What can hang from each mark
baroz: melosep siror sonon
fevanef: siror
siror: baroz nezed zikupet
melosep: fevanef zikupet
nolet: fevanef nezed
zikupet: nolet siror sonon
nezed: melosep sonon

Every row comes from one small tree of marks. Brackets hold a mark, then the marks that hang from it, in alphabetical order. Every link used is in the known rows. Which tree was each row made from?
In the rows, zero is written as 128.
Known rows
[fevanef [siror [baroz melosep]]]: [ 92 123  96 132 146 112  99 179 124 109 143 129 107 114 142 104 147 102
 149 160 163 174 132 116]
[nolet fevanef]: [129 103  97 129 171 159 126 160 111  86 113  91 123 127 142 122 162 130
 113 156 163 158 119 163]
[fevanef [siror baroz zikupet]]: [101 114  90 112 131 126 106 167 102 100 168 137 107 141 140 144 170 111
 162 207 180 150  76  78]
[fevanef [siror baroz nezed [zikupet sonon]]]: [ 99  98  91  85  92 134 105 140 104 111 175 136 105 130 151 146 154  97
 190 235 196 126  61  63]
[baroz [melosep zikupet] [siror nezed] sonon]: [128 139  91  60 124 140 145 167 153 113 115  83 120  68  98 131  77 108
 132 132 103 228 162 136]
[nolet [fevanef [siror [baroz melosep]]] nezed]: [ 85 135 100 102 188  97  50 178 140  89 110 106 124 134 131 150 154  99
 164 149 198 159 109 109]
[baroz [siror [zikupet [nolet fevanef]]] sonon]: [122 154 119 107 175 132 138 156  96  85 106 111 142  85 106 185 126 113
 158 179 193 171 102 124]
[melosep [zikupet sonon]]: [152  58 113  99 127 182 139 164 133 116 138  73 133 137 151  74 169 132
 114 162 136 159 122 172]
[nolet [fevanef [siror nezed [zikupet sonon]]]]: [107 113  84  69 123 137 110 114  96  87 147 113 113 122 154 158 157  99
 171 201 197 126  64 112]
[melosep [fevanef siror]]: [111 129  79  98 109 132 132 168 118 122 179 123 116 149 166  89 159 139
 113 158 158 152 148 139]
[baroz melosep sonon]: [119 110 134 129 155 158 132 161 113 109 120  92 127  54 112  93 111 132
 129 141 131 221 164 148]
[nezed sonon]: [137 104 114 155 132 176 143 168 113 105 147 105 127 118 123 102 137 149
 120 145 144 183 155 186]
[fevanef [siror zikupet]]: [113 118  78  95 127 130 127 159  90 100 167 125 114 133 141 125 168 128
 142 180 164 157  97 118]
[nezed melosep sonon]: [105 111 119 183 115 178 142 165 120 127 133 107 142 118 114  94 120 152
 105 123 121 188 166 201]
[fevanef [siror [baroz sonon] nezed]]: [ 85 110  84 110 112 137 117 164 126 105 174 128 122 120 107 156 103  95
 171 192 175 182 113  61]
[nezed [melosep [fevanef siror]] sonon]: [ 85 146 100 160  90 145 132 156 136 140 169 131 135 141 144  95 123 145
 108 122 136 176 181 180]
[fevanef [siror baroz nezed zikupet]]: [ 94 123  69  89 109 115 112 158 107 103 180 143  93 140 141 175 147 101
 175 217 182 144  65  47]
[siror baroz [nezed sonon]]: [119 107 101 150 115 161 127 170 129 110 157 126 107 131 121 149 117 121
 153 184 161 168 125 113]
[zikupet [nolet fevanef] siror sonon]: [126 114 142 149 188 128 138 182 102 106 109 106 136 136 147 109 165 101
 136 143 218  86 100 171]
[siror [baroz sonon] [nezed melosep] zikupet]: [ 82 115 118 138 107 151 122 144 120 125 142 122 122  87 101 176  96 119
 158 202 147 190  89  51]
[melosep [fevanef [siror zikupet]]]: [114 142  83  82 114 123 130 152 102 117 183 131 107 138 167 121 171 140
 132 185 166 151 114 107]
[melosep fevanef zikupet]: [153 105  93  93 129 158 144 178 145 128 155  91 116 156 169  95 162 151
  90 154 125 172 146 143]
[siror [baroz sonon] [zikupet nolet]]: [119 108 142 150 159 136 124 177  97 110 147 132 127 103 116 171 138 117
 172 217 200 168  85  58]
[fevanef [siror baroz [nezed sonon]]]: [ 95 120  78 135 102 136 116 167 130 105 178 141 109 146 121 153 115 102
 166 174 174 163 119 106]
[nezed [melosep [fevanef [siror baroz]]] sonon]: [ 75 138 109 177  97 142 110 165 149 141 170 143 130 149 139 114 124 129
 127 152 153 167 163 138]
[siror nezed [zikupet nolet]]: [127 126  92 108 124 121 147 174  82 117 155 131 105 137 147 165 145 127
 155 189 186 140  81  87]
[baroz [melosep zikupet] sonon]: [138 103 124 112 162 157 133 169 143 113 120  74 127  76 115 103 114 123
 116 125 112 234 161 150]
[nolet [fevanef siror] nezed]: [100 122  77  81 167 122  83 175 122  82 131  92 144 164 132 140 166 126
 139 146 191 146 108 142]
[baroz melosep]: [126 113 110 130 151 145 132 173 109 113 122 100 110  89 142  82 144 134
 116 136 133 188 152 165]

Which tree is each row?
[132 127 112 133 183 126 127 166  86  91 117 119 119 132 151 169 173 120
 141 176 204 139  77 124]  [siror [zikupet [nolet fevanef]]]
[102 126  54  94 137 124 120 152 116  85 144 113 112 147 142 157 139  98
 142 153 179 151 102 128]  [nolet [fevanef [siror nezed]]]
[127 118 117  96 154 119 114 199  91 115 138 110 135 155 136 148 171 151
 151 178 198 134  83 105]  [siror [zikupet [nolet nezed]]]
[140 100 137 108 143 145 129 186 159 141 149 102 115 150 160  84 172 116
 121 177 163 110 116 117]  [melosep fevanef [zikupet [siror baroz] sonon]]
[115 148  97 133 183  96 148 194 107 103 116 119 110 151 136 162 136  93
 138 130 209 102  93 125]  [zikupet [nolet fevanef] [siror nezed]]
[110 131 123 170 102 172 143 157 134 145 147 114 134 125 141  87 121 166
  97 126 124 182 184 187]  [nezed [melosep fevanef] sonon]
[128 120  68  79 117 134 131 177 146 125 177 104 117 174 170 100 164 129
 102 144 137 167 144 138]  [melosep [fevanef siror] zikupet]
[137 150  95  98 141  93 166 211 141 147 157 118 101 180 159 134 139 114
 114 129 170 115 120 104]  [melosep fevanef [zikupet nolet [siror nezed]]]
[109 108 141 148 160 152 111 169 127 111 123 105 122  60 110 112 112 115
 148 170 148 210 145 108]  [siror [baroz melosep sonon]]
[104 110  87 109 131 118 120 153 102 101 142 122 129 156 159 147 143  84
 165 169 226 111  92 136]  [zikupet [nolet [fevanef [siror nezed]]] sonon]
[157  79 117  85 114 178 137 158 145 133 153  81 125 143 179  67 170 148
 103 172 137 152 142 160]  [melosep fevanef [zikupet sonon]]
[128 157  80  89  98 151 152 149 107 104 147 122 108  96 108 159 112 135
 156 179 143 174 120 142]  [baroz [siror [nezed sonon] zikupet]]
[124 113  97 121 109 159 140 174 155 149 138  90 129 157 158  86 147 154
  75 128 105 182 158 157]  [nezed [melosep fevanef zikupet]]
[114  70 122  94 115 174 106 175 150 138 117  60 165 158 129  77 155 152
 111 137 132 159 128 171]  [nolet [nezed [melosep [zikupet sonon]]]]
[126 133  94 112 161 115 133 157  90  95 127 122 104 134 152 197 149 110
 156 184 206 132  65  93]  [siror nezed [zikupet [nolet fevanef]]]
[ 66 126  85 168  87 135 113 164 139 126 163 141 125 146 112 148  97 107
 151 148 153 170 132 122]  [fevanef [siror baroz [nezed melosep sonon]]]
[ 97 116 123 153 121 166 109 179 133 128 126  90 156 137 100 104 122 166
 117 116 137 181 157 183]  [nolet [nezed melosep sonon]]
[114  86 113 105 139 135  93 167 148 117 140 103 118 123 153  88 156  88
 151 166 154 167 123 131]  [fevanef [siror [baroz [melosep [zikupet sonon]]]]]
[119 113 106  75  96 145 123 133 101 124 182 123 117 123 178  92 178 139
 147 207 177 128 109 123]  [melosep [fevanef [siror [zikupet sonon]]]]
[130 138  94  91 157 106 147 195 147 123 122  94  91 116 130 112 123 102
 118 107 125 165 127 134]  [baroz [melosep [zikupet [siror nezed]]]]
[ 98 163  88 121  78 149 152 146 116 123 132 121 122  96  97 153  94 137
 140 155 121 181 132 157]  [baroz [siror [nezed melosep sonon] zikupet]]
[107 152 157 143 170 117 125 185 141 134 133 119 108  68 124 103 113 115
 137 152 158 168 156  94]  [zikupet [siror [baroz [melosep fevanef] sonon]]]
[ 92 134 110 169  82 155 124 157 152 149 158 133 111 135 139 136 101 138
 129 166 142 169 152 117]  [siror baroz [nezed [melosep fevanef] sonon]]
[119 102 111 102 121 146 156 170 107 123 143 103 116 120 134  87 137 119
 138 161 169 106 110 143]  [zikupet [siror nezed] sonon]
[ 77 149 104 124  98 135  98 174 147 142 163 115 154 163 130 104 125 161
 119 120 152 166 174 167]  [nolet [nezed [melosep [fevanef siror]] sonon]]
[139 134  88  81 143 137 141 185 145 114 107  85 115  99 127  89 134 121
 109 123 104 199 163 184]  [baroz [melosep zikupet] siror]
[141 123 129  99 148 152 131 164 154 132 134  84 120  80 141  95 116 137
 106 133 112 227 179 135]  [baroz [melosep fevanef zikupet] sonon]
[ 99 134 126 139 108 161 112 174 145 145 141  99 151 146 127  98 124 180
 106 125 137 170 174 173]  [nolet [nezed [melosep fevanef] sonon]]
[103 128  59  72 105 120 132 150  93 103 177 130 101 134 140 155 146 116
 155 187 165 154  85  90]  [fevanef [siror nezed zikupet]]
[110  95  97 101 134 154 109 197 153 132 120  67 153 171 119 104 147 155
  96 116 118 178 131 155]  [nolet [nezed [melosep zikupet]]]
[ 90 110  62 108 107 121 116 174 121 107 171 134 106 157 136 145 135 101
 158 188 175 146  99  78]  [fevanef [siror baroz nezed]]
[ 82 134  83 130  93 132 131 167 126 142 163 123 130 151 156  84 142 143
  99 135 137 161 160 155]  [nezed [melosep [fevanef siror]]]
[123 112 120 186 133 151 148 193 141 139 129 104 147 157 121 123 123 131
 103 101 133 184 154 189]  [nezed [melosep [zikupet nolet]] sonon]
[131 147  98 102 134 124 154 185  85 111 133 127 123 121 131 137 155 132
 143 181 175 142 108 136]  [baroz [siror [zikupet nolet]]]
